Each row was made from one small tree. Brackets hold a mark, then the marks that hang from it, in alphabetical order. Every link used is in the known rows. Write each row's tree.
Known rows
(gepop (seku (bopor pume vekodud) pideled)): -24	18	9	14	13	58	12	-11	34	47	39	10	-1	-12	-39	-6	10	17	41	2	-30	-11	-2	-30	-23	28	-13	2	-17	-32
(vekodud (pideled femik (pume (bopor seku)))): 4	-10	-13	-13	-14	16	61	16	0	-8	28	22	-26	34	2	8	15	-24	-55	14	-13	-7	-11	12	14	-8	-16	-4	10	31
(femik (pideled (pume gepop) seku vekodud)): -27	20	-19	-35	13	-37	-3	33	-5	18	0	-15	-30	1	-36	-2	-11	-3	16	8	17	20	-15	-28	13	-10	-28	-1	36	-8
(gepop (femik (bopor vekodud))): -23	7	-6	6	11	-9	-15	-14	-22	16	5	14	20	-19	-14	8	-5	-16	1	40	3	2	19	-10	-22	-8	19	27	19	-11
(pideled femik pume vekodud): -13	1	7	-14	22	31	59	10	16	10	11	-1	-19	34	-10	-2	23	-10	-20	0	0	2	3	6	9	-4	-23	-6	36	13
(pume (gepop seku) (pideled (femik bopor))): -9	2	-30	-47	7	11	28	24	4	5	6	19	9	-11	21	-2	19	-49	-10	-27	4	-11	-8	1	26	-33	-1	6	22	-10
(seku (gepop femik) (pideled pume)): -10	11	4	11	2	15	19	-9	-2	26	-11	-8	23	23	-47	-5	6	12	-6	20	-6	54	-3	13	0	-2	8	24	6	33
(seku bopor gepop): 11	-2	-4	11	1	11	-9	-3	16	11	-31	-14	1	5	2	-5	1	25	-8	-16	-6	10	1	1	15	3	-1	-10	2	-1
(pume (gepop (femik bopor) (seku pideled))): -26	2	-1	-21	31	-1	6	2	-7	35	37	16	19	-17	-30	2	11	-41	40	3	11	46	-20	-3	-20	12	6	28	3	-2
(gepop femik (seku bopor (pideled vekodud))): -13	13	38	17	45	43	34	-24	19	44	25	-1	-9	-2	-37	10	21	6	41	13	1	27	9	-8	-43	62	-16	-18	13	-14
(seku (bopor femik vekodud) (pideled pume)): -11	-5	6	24	20	36	-24	-4	26	23	21	6	-28	5	-42	-4	6	-11	-22	-1	-27	13	-23	-25	-12	0	-51	12	-15	-29
(pideled (pume gepop) seku vekodud): -22	15	-8	-34	9	-25	15	20	4	15	10	-3	-16	4	-47	8	4	0	6	1	19	22	-4	-23	-2	-15	-24	-6	13	-6
(vekodud (pideled femik (seku (bopor pume)))): 32	30	3	-8	-15	32	6	16	19	12	25	-17	-3	6	12	-7	-11	0	-4	0	-20	-28	-11	-19	19	1	-29	-14	-15	-26
(pume bopor gepop): -18	-14	-25	-9	-1	-22	19	9	1	-1	24	24	-30	-2	-9	14	11	-7	12	-1	-11	12	-1	2	-7	-10	2	1	10	-8
(bopor pume vekodud): -22	15	-10	-1	-9	19	-1	-9	9	17	23	6	11	-5	-17	0	3	15	17	15	-18	-32	20	-18	-9	-16	4	13	0	-19
(bopor (femik gepop pideled) pume): 2	20	2	14	-24	17	-31	23	11	-9	38	-13	-8	13	0	-27	-8	-9	-6	-1	-19	-34	-4	0	2	-27	-13	5	16	-24
(pideled pume): -9	10	-2	6	-5	9	16	16	0	8	-3	6	0	9	-23	1	5	10	-19	6	-5	17	-2	-10	6	-6	-8	7	8	21
(bopor (seku (gepop femik) (pideled vekodud))): -8	-11	20	-11	22	-4	3	-45	0	17	-2	-20	8	33	-34	6	11	-18	14	11	33	35	10	35	-13	16	3	2	10	23
(pideled (pume bopor) seku): -14	14	-16	14	-38	-23	28	23	-8	0	1	18	-31	11	-54	-1	-16	21	-29	21	-15	29	-8	-15	5	-12	1	2	9	12
(bopor pume (seku (pideled vekodud))): -12	-1	23	-9	9	12	-4	-30	16	18	38	-14	-6	34	-36	7	11	-31	30	-7	24	14	-3	14	-10	19	-22	3	-5	13
(gepop (femik (bopor pume seku))): -5	13	1	15	-13	-15	-34	-9	-21	11	11	2	25	7	-14	11	-2	-30	9	15	24	18	9	3	5	-3	7	30	12	29
(gepop femik (seku bopor)): -1	20	14	32	20	30	20	0	5	28	-1	8	0	-22	-10	7	13	26	21	16	-11	9	16	-19	-21	42	0	-13	15	-6
(pume (gepop femik (seku bopor))): -10	15	-1	12	38	16	13	9	6	33	12	11	-5	-32	-6	17	25	13	40	6	-4	13	11	-21	-19	29	-8	-9	14	-17
(pideled (seku gepop) vekodud): -4	6	-3	-32	-14	-23	9	-8	7	3	-18	-19	0	19	-33	-15	-15	21	-3	-6	16	5	3	2	9	-17	10	-16	10	-7
(pume (bopor seku) gepop (pideled femik)): 1	-19	-37	-16	-6	-13	17	-2	-3	-19	1	19	-39	10	21	22	24	-51	-23	-11	4	-8	8	28	22	-28	-11	-2	21	5
(femik (pideled pume (seku gepop) vekodud)): -18	20	-18	-26	-12	-25	7	20	0	15	-34	-25	-13	26	-44	-23	-25	29	-14	6	10	18	-11	-13	31	-18	-3	-4	38	10
(gepop (femik bopor) seku): -17	15	2	1	5	3	18	7	-14	20	11	19	24	-16	-16	-4	2	-8	8	15	6	16	2	-9	-12	10	24	13	21	8
(bopor femik seku (vekodud (pideled pume))): -2	-6	-12	-27	-7	8	-9	2	1	-3	30	15	-3	7	-16	1	6	-21	-58	7	-7	-36	-11	-20	-5	-33	-36	4	-17	-11
(gepop (femik (pideled vekodud)) seku): -28	22	8	-8	27	6	37	1	-5	28	10	-1	-7	-7	-14	-5	7	14	36	25	4	-4	17	-11	-18	31	8	-11	54	-6
(vekodud pideled): 14	7	2	-27	-7	8	17	2	-1	0	19	0	16	-2	13	3	-1	-3	-14	4	-5	-22	-3	-7	-9	2	-2	-11	-16	-6
(femik bopor gepop (pideled seku vekodud)): -10	21	10	-11	-12	-29	-19	18	-12	-1	6	-23	-10	6	-24	-19	-31	-27	-7	23	28	-2	-6	-6	-9	-5	4	-7	33	-18
(pideled (femik bopor) (pume gepop)): -15	-7	-23	-26	21	2	17	37	1	10	13	10	-4	12	3	-2	14	-49	-18	-13	5	27	-26	-2	31	-34	-20	28	24	17
(vekodud (pideled (pume gepop) seku)): 1	23	-19	-46	-12	-19	9	34	-6	10	20	2	8	-10	-24	5	-6	-4	-15	8	2	4	-18	-30	4	-23	-21	-2	-19	-8
(vekodud (pideled seku)): 19	18	-1	-32	-25	-15	1	10	-8	-3	12	-6	10	-9	-6	-5	-22	1	-14	12	2	-17	-12	-17	-3	-5	-5	-12	-27	-17
(pume pideled): 8	13	-9	-3	-21	2	-4	-5	-7	-9	-21	1	8	-6	6	10	4	-4	-22	-3	1	-12	17	2	6	-14	3	-7	2	-3
(femik (bopor pume)): -8	12	-6	-4	-20	-1	-16	12	-2	11	17	4	20	8	-9	-5	-9	-17	7	-7	2	6	-7	-7	11	-15	6	22	5	9

Which tree is each row?
-17	22	-5	7	14	5	15	10	-13	22	0	2	1	-18	-3	-10	-2	15	28	27	-8	0	4	-12	-3	23	14	4	37	-2 : (gepop (femik pideled) seku)
-16	-22	-30	-7	10	-5	38	19	3	-3	20	23	-47	26	-7	13	26	-36	-22	-2	-2	21	-10	15	22	-21	-22	11	26	28 : (pideled femik (pume (bopor seku) gepop))
-23	27	-1	-17	17	-25	17	10	-11	21	10	-2	-7	-3	-52	19	8	5	18	27	20	34	16	-20	-16	-5	-15	0	27	-1 : (pideled (pume (gepop femik)) seku vekodud)
-16	-14	-23	-27	-4	-30	18	-17	-4	-10	5	18	-36	10	-11	38	25	-32	-10	-8	22	-4	27	15	-9	-15	-10	-21	26	0 : (pume (bopor seku) gepop (pideled vekodud))
10	23	-18	-40	-40	-8	21	23	-2	6	-13	-9	25	14	-33	-16	-19	28	-45	5	-5	3	-14	-15	20	-31	4	-5	-16	11 : (vekodud (pideled pume (seku gepop)))
2	11	-25	-18	-24	-37	-29	14	-8	1	-43	-29	-5	4	-12	-30	-39	19	-1	2	5	7	-20	-5	38	-22	12	5	14	-4 : (femik (pideled (seku gepop)))
10	-8	7	12	11	21	-13	-16	22	21	-18	-20	-2	14	-16	-9	-2	5	5	-16	-6	33	-18	10	8	17	-9	-1	-15	0 : (seku bopor gepop pideled)
-18	-19	-32	-40	2	-21	15	-7	-6	0	39	30	-20	-11	-3	25	14	-23	-8	20	-3	-32	7	-8	-24	-16	-5	-3	-9	-21 : (pume (bopor seku (vekodud pideled)) gepop)
19	25	-7	-27	-28	-18	7	-4	-16	4	-9	-14	36	-2	-15	-7	-20	23	-14	24	1	-2	6	-2	-1	-16	21	-4	-10	-6 : (vekodud (pideled (seku (gepop femik))))
1	1	6	18	5	30	4	2	22	29	-22	-13	-2	25	-38	-8	3	15	-15	-11	-11	49	-22	-1	13	11	-18	6	-8	20 : (seku bopor gepop (pideled pume))
7	21	4	-5	-15	55	57	10	14	-10	11	6	9	1	13	-11	26	-10	-31	2	-13	-45	26	19	-4	-15	11	-23	17	-12 : (pume (pideled (femik (gepop seku))))
-10	-3	4	12	-28	26	48	17	18	-14	55	32	-28	9	-26	-20	13	6	-30	-2	-31	-24	0	6	-31	-18	9	-18	10	-24 : (pume (bopor (femik (gepop seku))))
-31	1	-21	-16	28	-22	-21	-5	-21	20	16	16	17	-29	-10	17	6	-30	20	31	8	6	14	-15	-24	-19	9	31	18	-21 : (pume (gepop (femik (bopor vekodud))))
-18	24	-5	-13	-3	-24	4	22	-6	13	-12	-16	-28	12	-41	-11	-22	11	-4	17	12	14	-11	-24	13	-1	-19	-4	36	1 : (femik (pideled pume seku vekodud))
16	16	-9	15	-67	-13	-4	8	-3	-37	14	12	-31	6	-29	-7	-12	-6	-62	7	-16	-23	14	7	-15	-44	2	-20	0	-35 : (pume (bopor (femik gepop)) (pideled seku))
-9	-4	11	22	28	28	-20	-24	16	27	8	-3	-16	-11	-21	6	1	-6	16	13	-14	5	-5	-14	-24	26	-22	3	-20	-31 : (seku (bopor vekodud) pideled)
-16	-4	15	-16	16	-5	9	-29	-3	26	3	-12	23	27	-36	-4	-1	-25	10	7	24	48	-2	23	-13	4	17	16	21	14 : (seku (gepop (femik bopor)) (pideled vekodud))
-25	30	-10	-11	9	16	27	11	4	30	41	15	22	-18	-19	8	24	14	54	7	-10	-2	18	-17	-13	0	9	10	13	-5 : (bopor (pume (gepop femik seku)))
-13	12	18	9	18	26	28	-14	1	28	27	9	12	-6	-32	-3	10	-2	33	18	-6	27	-4	1	-26	32	8	7	-2	1 : (gepop femik (seku pideled))
-12	-8	9	8	25	43	-9	-9	34	27	35	13	-24	-12	-29	-16	7	-6	6	-12	-28	-12	-24	-25	-22	12	-34	-2	-19	-51 : (gepop (seku (bopor femik vekodud) pideled))
-5	25	-18	6	-27	6	-27	-7	19	24	-19	-14	5	-4	-35	-12	-20	45	8	6	-19	-18	10	-28	12	-21	2	2	-8	-31 : (pideled (seku (bopor pume vekodud) gepop))
-1	-5	-2	-9	-15	7	-21	-23	12	13	4	-19	17	35	-29	-12	0	-13	13	-19	10	20	-14	23	21	-11	1	19	-20	28 : (bopor pume (seku gepop pideled))
-5	8	-3	20	0	30	-35	-3	27	14	25	4	-16	-5	-11	-5	3	9	-1	-9	-31	-34	3	-29	-5	-16	-33	4	-5	-47 : (seku (bopor femik pume vekodud))
-6	-12	-36	-13	-19	-32	-4	-6	-13	-16	-5	21	-29	-2	-2	31	17	-31	-17	-6	12	1	15	13	5	-23	-4	-5	10	6 : (pume (bopor seku) gepop pideled)
-5	14	1	-18	12	44	33	4	18	29	23	17	5	-30	-2	3	9	23	-2	13	-26	-49	8	-40	-28	21	-9	-25	-15	-41 : (gepop (seku (bopor (vekodud pideled))))
17	15	34	39	9	73	10	-2	35	16	46	-20	-8	25	-2	-10	16	-23	11	2	-21	-3	-2	18	-11	19	-23	-2	-8	-13 : (seku (bopor pume) (pideled (femik gepop)))
-14	23	-20	-1	1	-6	-39	6	14	27	15	-4	-12	-27	-27	9	-6	13	37	6	-11	-16	6	-43	-4	-13	-23	4	-11	-48 : (pideled (seku (bopor (pume gepop) vekodud)))
2	27	-7	14	-4	-36	-34	6	-27	7	-18	-19	-8	-16	-13	-8	-32	7	18	38	7	13	-1	-13	7	8	5	11	26	-11 : (gepop (femik (pideled seku)))
-5	11	-8	-28	-15	14	-6	-14	0	9	36	6	21	-2	-3	11	3	-8	-2	17	-2	-52	14	-16	-11	-13	-7	4	-21	-10 : (bopor pume seku (vekodud pideled))
-10	23	-7	-29	-15	27	17	-4	7	16	42	9	27	-7	-5	3	2	13	4	19	-24	-54	16	-24	-18	-15	2	2	-17	-26 : (bopor pume (vekodud pideled))
-7	-3	-12	6	7	16	-9	-14	17	18	-28	-5	0	-6	-7	-3	-1	31	-7	2	-16	-15	12	-12	1	-6	3	-4	2	-21 : (seku (bopor vekodud) gepop)
-10	5	-9	-25	-4	10	13	-2	-8	9	15	12	11	0	-18	13	7	-6	-39	26	0	-28	6	-19	-10	-11	-16	4	-12	8 : (bopor seku (vekodud (pideled pume)))
-1	2	18	16	23	40	13	-4	26	31	15	1	-13	-6	-23	-6	8	2	23	-12	-11	22	-21	-12	-11	45	-18	-10	-15	-11 : (gepop (seku bopor pideled))
-21	-20	-21	6	-12	-4	5	-5	9	-9	31	32	-38	2	-20	-4	-1	0	-25	8	-33	-25	1	-7	-17	-31	-5	5	8	-38 : (pume (bopor femik vekodud))
-17	19	24	10	-2	53	52	15	17	21	39	10	9	12	-53	-17	18	3	-10	13	-13	18	-8	-1	-29	12	0	-3	-7	13 : (femik (gepop (seku (pideled pume))))
-16	10	-3	-11	16	-11	10	-12	-8	17	-23	-23	3	15	-6	-7	-3	17	15	19	10	8	19	11	3	3	17	-2	54	4 : (seku (gepop (femik (pideled vekodud))))
6	12	16	5	8	-6	-8	-5	12	12	-9	-17	-29	0	-25	7	-11	12	8	0	14	7	4	-20	-9	25	-25	-28	7	-26 : (pideled (seku bopor) vekodud)
-19	-16	-13	-10	2	-21	-34	-14	-15	2	-2	10	3	-6	-9	5	-7	-41	-15	11	24	-8	-4	-4	-1	-17	1	22	1	2 : (femik (bopor seku vekodud))
20	13	-14	-44	-36	-17	5	7	-2	-2	-9	-15	25	5	-10	-17	-24	18	-24	-1	0	-14	-12	-6	13	-25	12	-11	-23	-10 : (vekodud (pideled (seku gepop)))
9	10	2	29	8	11	-6	-12	2	18	-34	-13	10	0	-4	5	3	29	1	10	-4	20	20	4	1	14	9	-2	14	5 : (seku bopor (gepop femik))
